Each row was made from one walk, in order. Every step used is in the known rows, and no mark comes twice. Write each row's walk.
In the rows, zero is written as 128.
Known rows:
T Y X S: [144  94  64 123 144  97  79 114 135 115 212 117 132  86 106 161 128  76
 124 157 126 115 161 131 178 141 130  83 122 110 142 101 104 149 191 147
 108 125 121 119 122 201 132  87 158  98 116 140 153 134 109  71]
G H T N: [138 158 141 167 108 121 133 109 110 107 140 154  98 118  93 112 141 129
 127 135 111 139  95 119 110 107 152 123 111 170 121 131 102 151 116 146
 140 161 122 129 154 118 118 164  88 141 123 159 101  96 116 120]
Y T N L P G H: [ 89 114 157 118  85 107 154 155 103 166  25 139  93 139 126 111 137 159
 157  76 137 125 120 161  92 121  66 155 151 147 112 158 131 102 121 123
 181 139 129 150 160  82 134 157  88 149 136  94  74 106 150 153]
S X: [178  89 112 114 119 142 118 144 150 130 182 166 136 119  94  93  96 157
 177 176 124 117 131 121 188 133 105 107 132 110 157 112 110  76 120  97
 123 111 110 170 100 147 118 140 146 124 152  92 123 151 128  97]
P G H: [141  99  79  94  58  91 119 167 128 189  86 138  82 175  78  85 124 140
 167 117 142 147  73 168 130  95  58 130 130 166 144 123 106 110 125 110
 167 148  90 134 112 133 110 145 131 144 176 114  80 128 148 143]
Y T N: [147 159 182 133 142 132 124 120 125  61 101 138 147 104  96 130 157 140
 153 150 116 112 139 131 135 144 122 128  96  84 130 111 104 103 122 130
 134 126 104 155 189 118 127 144 119 126 124 121 124  96 102  79]
G H T N L P: [ 79 133 224 156 114 148 167  98  99 148  95 144 117 118 140 150 138 144
 137  80 110 123 129 127  71 130 124 159 155 187 105 172 150 114 102 147
 155 146 174 127 150  51 122 164  72 132  81  94  71 117 152 166]
W X S N L H: [ 87  96 145 132  97 168 138 176 150 167  37 118 203 161 142 146  69 121
 112 132 144 109 132 117 140 135 117 101 120 155 110 119 168 105 106 106
 136 124 146 113 114 103 145  93 144 159 129  73  84 144 154 135]
Y W: [161 130 100 104 125 133 111  96 148 103 165 137 149 121  97 136 144 171
 161 159 142 148 119 145 105 140  76 181 130  93 146 108 109 119 103 112
 140 121 105 161 135 127 125 133 146 116 130  92 130 152 115 125]
P G H T Y X: [140 101 102 130 144  86 125 120  77 154 220 117  74 130 152 140 156 115
 126 140 133 142 136 116 163 124 127 121 125 151 141 176  82 182 157 125
 124 124 106 118 133 184 134 133 109 111 148 176 151  82 117 165]
G H T N L: [ 89 169 171 161 121 137 143 113 111 114  92 145 125 147 151 119 121 136
 121 122 130 139 103 109  94 106 142 133 123 170  94 170 127 157  98 161
 139 147 166 105 154  66 139 152  81 153 121 146  96  98 133 145]
N L G H: [153  88 115 117  83 116 119 151 131 194 112 131 133 191 126 115 120 152
 150 101 125 147 118 153  67 112 118 147 134 168  94 142 131 120  91  89
 178 128 107 126 110 124 112 144  85 149 149 142  84 118 131 177]
N L G H T Y X: [141  95 129 147 160 101 123 115  78 156 232 107 107 146 190 162 155 118
 112 132 122 141 165 103 127 135 167 132 126 151 107 193 103 187 129 120
 132 112 116 113 130 163 135 132  79 117 127 197 159  73 108 188]
X S N L G H: [152  84  80 135  81 110 104 170 161 196  88 134 138 158 138 100  92 124
 122  86 133 139 135 148 124 117 117 123 155 153  94 116 134 114 119 100
 179 132 126 134 110 138 128 119  98 157 143 141  83 139 134 154]
P G H T Y W X: [142 145  59 109 127 118 150 134  90 143  90 119  92 127 134 119 162 160
 124 114 162 149 107 112  91 108 152 161 114 108 149 129 150 172 130 111
  98 121 111 122  98 129 130 150 161 134 130 150 187 147 145 179]
X Y T N: [128 148 166 121 138 128 108 134 165  84 115 126 164  98 104 110 145 122
 127 128 113 109 154 161 110 148 101 125 107  88 133 117 111  86 139 134
 121 115 110 148 186 135 121 121 136 117 127 123 134  78  85  52]
N T: [120 155 170  87 134 142 142 108 143 112 144 115 105 135  92 100 145 134
 138 189 111 143  85 150 146 115 121 136 113 112 137 114 112 105 105 134
 108 142 135 137 117 123 102 131 146 122 158 115 103 170 125 112]
P G H T: [128 140  75 121  84 108 150 148 108 181 137 135  40 127  78  81 133 124
 144 148 117 154  63 123  93 106  80 135 100 207 130 167  76 131 131 147
 138 164  96 111 123 125 129 155 120 120 182 149 102 134 132 160]
N T Y: [140 148 165 114 157 127 135  99 138  58 187 106 100 154 144 130 121 109
 130 150 112 137 114 149 171 119 189 114 124 102 145  88 132 151 116 134
  96 118 122 129  97 145 109 117 146 108 143 151 149 145 114 118]
G H T Y X: [155  97 119 136 148  92 116 101  85 140 252 105  96 119 150 148 160 112
 120 162 134 151 142 115 151 123 145 121 117 154 137 172  90 180 138 123
 113 121 103 122 139 183 124 127 107 109 140 180 157  75 103 164]
L N T Y W X: [135 162 137  94 151 154 147 123 117  94 104 100 155 120 145 140 167 163
 115 129 132 128 116 101 108 124 155 164 140  63 143 100 190 135 116 100
  83 120 145 137 100 128 118 137 157 147 102 117 194 163 137 155]
L G H T N: [149 147 145 176 118 127 132 119 102 128 148 163 105 132  96 122 146 137
 125 110  91 134 118 120  96 116 176 128 113 165 112 130 104 147 115 138
 158 154 108 131 151 132 120 168  69 135 117 171 110  95 114 135]
H T N L P G: [ 62 157 178 135 129 149 176 132 104 153  61 167  76 136 122 139 133 146
 148  66 105  99 118 119 118 140  89 139 158 160 132 160 123  92 148 160
 166 156 156 115 134  58 145 164  98 113 108  83  95 146 181 149]
P G H T Y: [150 137  91 144 120 100 137 128 108 116 173 123  45 148 135 113 112 103
 140 123 117 145 102 128 126 109 159 111 119 170 138 128 104 172 129 142
 123 139  96 104 103 147 129 135 119 109 164 182 150 119 123 155]
Y X S N L: [100 120 113 134 137 126 104 143 161 150  95 126 169 119 168 112  98 105
 101 127 159 124 148 112 206 130  78 105 163 115 114 149 126 107 145 141
 142 126 177 120 138 117 147  95 144 146 124 114 104 144 147 113]
G H T Y X S N: [154  97  68 158 129  89  90 143 150 153 176 121 111  84 144  97 105  77
  87 131 146 142 148 112 230 121 122  87 160 132 133 125 104 139 172 135
 132 130 137 139 136 189 138  95 135 136 131 164 130 130 115 117]
Y X: [155  94 142  89 139 112 104 106 114 163 206 122 151 125 102 148 173 136
 146 177 133 135 134 125 165 130  70 132 112 121 151 155  89 110 140 102
 127 122 108 136 150 167 110 128 128 112 134 119 124 102 115 131]

Which walk is each row?
[109 152 166 163 110 126 153 113  94 135 104 168  76 117  98 120 148 137
 135  90 100 128 104 129 105 123 134 134 136 176 129 143 108 129 136 150
 161 162 134 134 157 100 125 173  75 133 108 130  91 107 141 133]
L P G H T N
[ 76 145 186 120 121 148 158 135 113 151  41 167 111 155 115 143 130 151
 158  55 115  97 123 138 130 138  77 137 167 141 140 136 140  78 141 136
 178 144 155 127 129  57 135 158 103 121 101  64  87 145 184 138]
T N L P G
[136 132  26  92 119 131 106 131 142 136  92 124 144  71  66 130 140 120
 129 150 146 118 118 127  97 129 118 126 101  92 144  80 149 121 167 136
  98 136 127 126 105 149 133 104 201 120 113  97 159 197 137  82]
Y W X S
[145 151 122 112 161 142 139 118 128 106  93 111 143 124 158 113 155 157
  95 123 165 144 125 116 163 117 174 159 140  53 155  96 180 140 113  95
  86 101 142 148 100 130 121 132 179 145 110 133 181 174 141 158]
S N T Y W X
[ 83  86 195 145 118 166 143 171 143 112  92 134 208 152 160 146  70 140
 131 149 118  92 173 145  99 165 123 117 117 132 100 155 141 105 102 116
 140  97 133 150 157 107 145 103 100 152 137  75  92  68 114  95]
S X Y T N L H
[177 131 102 130 146 124 110  88 140  63 190 126 137 141 144 157 130 153
 153 133 145 144 146 143 133 139 134 158 140  82 147  93 128 156 106 113
 127 102 102 156 118 143 128 122 145 109 120 129 162 136 106 128]
T Y W
[125 108  85 106 159 100  96 108 128 109 209 112 115  76 120 153 136  81
 114 173 118 116 154 140 177 136 153  89 128  97 137 110 109 159 187 158
 101 127 137 125 123 200 133  83 154 106 122 143 152 147 109  73]
N T Y X S
[140 139 168 147 141 157 124 129 130 128 115 161 170 183 141 156 125 154
 140  76  94 108 158 123  99 145 165 128 139 116 100 120 136 110 106 113
 173 122 126 118 124 103 126 150  78 133 105 136 113 116 136 136]
T N L G
[138  95  65  97 129 105  80 121 139 151 184 127 135  76  74 144 141  90
 135 177 127 115 143 131 157 138  82  97 112 120 138 116  91 116 189 143
 121 138 119 126 134 192 128  94 159 105 125 108 127 145 113  69]
Y X S
[ 96 164 197 133 143 145 138 123 121  70  64 134 162 133 154 132 133 137
 139 136 137 117 140 122 111 136 119 137 110 100  99 147 131 117  99 142
 134 126 150 125 177  64 144 139 114 141 124 114 108  95 124 109]
Y T N L
[147 143  51 154 145 128 116 142 162 121 114 129 120  70 137 101 107  97
  81 115 152 130 133  97 193 127 150 109 142  94 145  86 145 122 159 138
 102 125 142 132 111 159 146 100 181 132 115 149 165 186 136 114]
H T Y W X S N
[ 90 110 153 125  73 109 145 147 110 181  39 154  99 165 118 115 127 154
 152  64 135 128 109 165 111 110  83 143 171 167 126 146 140 115 122 120
 187 146 143 138 132  82 123 162  87 155 123  93  65 117 165 159]
T N L P G H
[106 145  91 147 145 137 119 144 161 111  52 122 167 122 192 116  91 117
  90  97 173 130 147 108 178 124 137 122 168  84 117 113 175 136 131 136
 119 111 178 118 107 100 154 100 171 156 112 125 143 165 154 128]
T Y W X S N L
[131 131 164 176 144 149 148 137 125  96 176 114 121 164 185 151  72  98
 111 128 115 135 137 103 152 140 181 102 123 177 120 132 127 156  97 135
 116 121 120 104 114 121 150 108 110 119 140 155 133 110 122 163]
S N L H T Y
[147 103 133 144  94 119 120 142 124 167  96 146 145 191 136 124 122 156
 138  84 121 139 130 151  86 113 146 139 137 156  93 134 139 134  92 102
 185 133 117 135 124 117 112 156  66 159 128 146  85 102 128 163]
T N L G H
[154 141  95  79 130 146 132 120 120 146  88 120 161 122  92 129 177 177
 139 145 164 136 102 117  90 119 108 171 103  85 156 108 159 119 115  91
  97 120 114 131 107 120 115 141 182 130 117  98 163 163 145 145]
Y W X
[146 131  21 112 128 126 105 127 140 112 111 123 140  81  92 141 130 112
 123 131 148 117 133 125 113 128 154 114 107  84 150  69 158 143 170 137
  87 125 124 118  97 159 136  98 201 118 108 123 183 185 129  85]
T Y W X S
[160 140  95  99 144 137 128 116 116 111 105 113 149 132 128 145 164 159
 132 123 161 137 122 117 107 117 162 157 109  77 158  96 172 149 120  95
  87 105 112 130  98 130 118 136 179 122 108 124 194 154 139 149]
T Y W X
[ 86 183 178 159 145 152 147 106 111  87 101 152 133 142 149 129 121 136
 121 126 121 125 113  97 102 119 143 127 116 150 102 163 124 142 102 168
 127 144 164  99 152  65 138 150 100 133 116 138 113 105 135 123]
H T N L
[149 124 152 163 135 142 145 121 114  88 209 111 106 152 135 171  93  96
 138 155  97 129 120 112 114 139 185 103  93 180 134 115 106 161 105 135
 106 124  88 105 108 151 130 117 119  91 144 153 144 111 109 143]
L H T Y
[128 120 105  70 114 130 106 161 185 195 104  97 169 126  85  90 136 106
 110 115 130 114 109 163  88 119  71 115 111 130 169 113 152  61 159 102
  74 119 116 107  98 147  81 107 195 110 136 106 152 135 127  87]
W X Y
[141 125 102 141 104 129 148 135 111 182 155 127  79 142 120 105 133 134
 133 139 104 153  98 110  49 118 125 149 104 203  92 174  95 135 102 137
 143 153 111 101 117 121 126 153  84 126 159 171 108 123 120 185]
N L G H T
[ 92 132 166 140 116 168 169 129 108 143 151 121 119 143 117 149  99 127
 138 182 101 126  97 101  58 140 113 128  78 214 102 173 104 128  92 151
 120 149 118  92 128  96 144 127 102 116 155 109  97 116 128 159]
N L H T
[137 113 172 106 177 108 115  87  98 102 237 102 121 130 158 153 168 122
 119 172 129 137 150 133 198 129 155 125 128  92 144 146 111 161 138 121
 103 109 127 135 132 177 117 117 123 110 129 153 160 101 108 134]
N T Y X
[ 82 107 234 136 142 156 155 126 143 131  92 142 159  85 155 130 123 145
 137  88 113  88 186 144  97 165  97 149 172 116 120 165 155  61 131 135
 135 104 176 162 157  75 132 139 100 118  86  67 101 110 133 102]
S X Y T N L P
[ 81 161 186 129 144 139 128 134 156  87  73 121 173 128 160 114 125 132
 121 117 134 110 153 141  90 143  99 134 127 101 100 157 132 103 118 151
 123 115 153 122 174  79 134 119 125 135 125 117 117  84 114  83]
X Y T N L
[ 93  96 182 123  93 170 144 148 131 143 100 119 190 199 127 171  76 138
 151 158 121 117 120 136  87 142 100 122 100 185 108 137 139 110  74 104
 148 126 116 115 125  88 130 110 108 137 145  70  70 111 138 145]
N L H
[137 148 127 133 161 128 129 130 151  86 123 106 110 118 158 106 111  89
  85 120 135 128 129 133 220 116 203  89 146  77 147  70 162 142 147 134
  85 117 147 126  88 154 122  99 172 132 129 158 166 182 133 111]
W X S N T Y
[111 149  70 100 133 143 120 137 140  95 104 110 145  70 114 137 135 115
 104 135 121 109 129 111 107 135 151 121 136  71 132  77 177 134 173 145
  86 136 159 126 100 159 135 101 182 135 102 110 186 194 135  90]
L N T Y W X S
[122 149 166 118 143 130 119 140 147 100  79 119 173  95  99 107 159 124
 114 122 125 102 147 148  95 141 115 124 104  81 138 120 136  86 146 127
  99 116 116 142 175 132 114 129 153 126 119 124 152  85 107  62]
W X Y T N
[139 145  97 139 162 121 111 100 162  47 164 124 120  96 168 126 111 127
 104 138 143 147 153 148 184 139 165 149 169  51 137  80 136 161 128 144
 123 103 148 169 118 155 142  99 157 128 121 136 160 173 107 108]
X S N T Y W
[153 128 117 165 134 117 139 123 107 119 191 118  78 163 172 137 108 109
 125 111 108 144 132 116  90 121 200 121 123 176 102 147 121 179 105 138
 124 126 106  99  97 136 133 136  94 114 145 199 149 111 110 177]
N L G H T Y
[152  98  90 130 129 107  81 145 176 164 145 134 154  89 111 106 112  92
 104 138 145 127 150 119 250 133  70  90 160 103 148 104 105  85 170 123
 140 130 137 150 145 178 133  90 159 132 125 119 113 156 127  88]
Y X S N
